Every row comes from one small tree of marks. The marks that hang from a mark follow it in brackets, in alphabetical order. Every link used is in the known rows. Which tree was each row made from?
(in the rows, 128 means zero)
Known rows:
fipu{muzav}: [135 110  91 112 132 125 120 138 117 113 122 123 123 132 145 142 116 126
 122 128 121 118 123 137]
sovam{muzav{pudaz{fipu nogo} rogi}}: [178 131 184 139  33 146  91 122 132 114 135  76 149 141 140 153  84 115
  83  58  90  97 173 104]
lovu{pudaz{fipu muzav{sovam} nogo}}: [152  88 109 181  64 132  76 133 125 128 241 125 117 168 150 162 108 118
 105 110 100 119 138 120]
sovam{muzav{pudaz}}: [127 118 131 137 101 153 125 152 143 105 106  86 153 122 151 140 112 135
 123  94 104 112 157 110]
nogo{pudaz}: [127 143 123 136 135 121 147 133 142 150 159 118 119 134 119 128 144 131
 123 112 107 103 131 118]
lovu{pudaz{fipu muzav nogo}}: [148 107 125 162  48 130  59 138 132 123 237 134 110 185 146 157 126 106
 116 130 118 111 124 137]
lovu{pudaz{fipu nogo}}: [143 109 157 152  60 141  82 121 128 128 210 124 118 172 126 146 133 104
 120 142 110 119 106 121]
lovu{pudaz}: [124 112 146 137 119 140 117 132 140 132 163 109 122 137 145 135 141 113
 138 152 111 128 114 124]
pudaz{fipu}: [137 148 142 132 110 115 100 131 120 124 137 136 123 141 117 140 123 127
 118 116 127 122 120 128]
muzav{fipu pudaz rogi sovam}: [169 129 197 185 113 156 137 113 143 117 119  56 133  90 166 122  93 145
  61  59 112 120 206  78]
muzav{fipu{pudaz} rogi sovam}: [173 146 165 167 127 132 125  95 148 146 124  81 116  93 142 130  81 137
  58  91 124 127 194  84]
lovu{pudaz{muzav{fipu} nogo}}: [148 103 137 189  68 148  74 145 156 117 240 104 110 160 170 136 139 114
 101 143 136 115 153 129]
lovu{pudaz{fipu}}: [139 135 156 141 100 129  90 133 133 127 170 119 117 152 134 146 136 115
 128 142 109 121 106 126]
muzav{fipu sovam}: [146 120 140 176 145 142 136 130 138 123 140  97 131  98 145 118 121 146
  94 103 127 136 163  99]
nogo{pudaz{muzav}}: [132 145  89 144 122 108 128 151 146 144 188 127 109 147 138 137 136 136
 117 103 110  93 151 139]
muzav{pudaz{fipu nogo{nuli}}}: [127 140 179 178  50 130 111 124 131  99 183 149 117 180 143 134 118 122
  98  81 122 119 127 132]
muzav{pudaz{fipu}}: [131 142 159 151  88 137 103 133 133 105 130 117 123 147 133 143 123 137
 114 100 124 109 140 114]
lovu{pudaz{nogo}}: [132  90 142 151  79 154 107 121 136 133 201 119 122 159 134 139 138 102
 131 151 111 123 114 120]
pudaz{fipu{muzav{sovam}} nogo{nuli}}: [147 106 113 159  87 111 119 123 104 107 182 148 119 159 152 147  86 124
  86  83 104 133 115 137]
lovu{pudaz{fipu{muzav{rogi sovam}}}}: [184 113 147 132 105 124  99 119 112 128 149  74 119 121 166 161  81 113
  83  91  78 115 137 110]
sovam{muzav{fipu{pudaz{nogo}}}}: [152 120 123 161  80 152  95 128 163 126 161 100 129 136 128 135 105 122
  85 130 133 115 166 101]
fipu{pudaz{muzav{rogi} nogo}}: [166 131 120 139  64 117  91  98 137 144 182 127 108 158 138 151  81 112
  82 108 131 107 181 132]
rogi{muzav{fipu pudaz{nogo} sovam}}: [122  83 121 200  82 178 121 146 147  86 190  80 117 129 158 135 110 157
  78  66 135 111 174  94]

Write each row's tree:
[181 139 127 128 126 102 136 119 114 147 148  83 118 117 141 156  85 130
  71  51  69  91 158 108] | nogo{pudaz{fipu{muzav{rogi sovam}}}}
[166 122 141 169  81 107 134 111 119 133 195 129 123 145 171 130  76 117
  71  50 101 136 171 145] | pudaz{muzav{rogi sovam} nogo{nuli}}
[160 156 122 125 100 106  95 109 137 142 142 119 108 137 148 145  84 123
  86 107 131 109 181 133] | fipu{pudaz{muzav{rogi}}}
[189 113 144 188  83 136 110 116 133 126 190  88 127 117 166 131  87 125
  55  68 120 122 204 113] | pudaz{muzav{fipu rogi sovam} nogo}
[141  70  99 179  83 145 107 130 130 135 230 116 121 156 160 150 114 119
 114 124  98 127 146 117] | lovu{pudaz{muzav{sovam} nogo}}
[179 124 197 167  53 167 106 128 156 104 138  47 149 116 162 129  96 119
  65  65 109  99 200  95] | sovam{muzav{fipu pudaz{nogo} rogi}}
[185 138 163 147  70 143  93 112 158 136 146  74 133 119 140 136  82 111
  59  99 122 108 192  98] | sovam{muzav{fipu{pudaz{nogo}} rogi}}
[152 107  93 136 128 117 110 131 103 115 131 120 123 124 141 157  95 136
 100  94 105 121 128 118] | pudaz{fipu{muzav{sovam}}}
[158 116 185 148  59 154 122  98 129 123 144  93 134 142 144 136 103 114
  90  80 112 110 172 106] | muzav{pudaz{nogo} rogi}
[132 103 101 180  93 114 136 129 121 124 209 156 117 158 162 132 100 128
  97  82 117 139 149 147] | pudaz{muzav{sovam} nogo{nuli}}
[180 159 128 151 105  95 117 127 127 156 185 100 113 127 143 151  90 136
  75  43  78  94 182 119] | nogo{pudaz{fipu muzav{rogi sovam}}}
[146 106 122 195 124 143 102 154 152 122 200  87 117 123 184 133 123 137
  95 121 120 125 168 111] | lovu{pudaz{muzav{fipu sovam}}}
[161 136 171 122  92 146 125 136 140 119  90  63 153 108 159 139  86 123
  98  66  91 101 179 108] | sovam{muzav{pudaz rogi}}
[139  96  76 127  92 133 101 109 125 127 162 138 108 161 127 154  98 117
 102 147 131 115 132 123] | fipu{muzav pudaz{nogo}}
[118 162 105 159 119  88 144 156 150 137 200 149  99 160 158 122 131 132
 109  87 110 108 140 165] | nogo{nuli pudaz{muzav}}
[172 180 143 133  90  89  99 133 137 147 181 108 106 144 139 148 109 126
  85  64  97  81 168 138] | nogo{pudaz{fipu muzav{rogi}}}
[151 182 150 146 110  82 144 138 146 146 187 124 102 146 165 124 110 120
  83  57 100 101 161 161] | nogo{nuli pudaz{muzav{rogi}}}
[162  95 172 165  74 157 141  92 122 128 146  83 139 123 146 141  85 128
  79  60  94 119 187  83] | muzav{pudaz{nogo} rogi sovam}
[162 133 149 135  93 121  93 135 139 136 176  95 116 137 173 145 106 106
 106 112 105 113 156 142] | lovu{pudaz{muzav{rogi}}}
[159 120 174 154 111 147 146 106 127 129 107  77 138 104 156 136  85 138
  88  56  94 119 183  87] | muzav{pudaz rogi sovam}
[171 162 168 155  45  89  87 117 123 120 204 148 111 173 158 141  88 106
  71  62 117 116 151 168] | pudaz{fipu muzav{rogi} nogo{nuli}}
[181 134 157 166  70 129  88 122 139 121 192  98 119 135 163 130 104 116
  66  91 139 111 189 131] | pudaz{muzav{fipu rogi} nogo}
[177 108 197 195  74 166 128 100 140 119 155  62 135 110 162 127  92 132
  54  58 112 115 206  73] | muzav{fipu pudaz{nogo} rogi sovam}
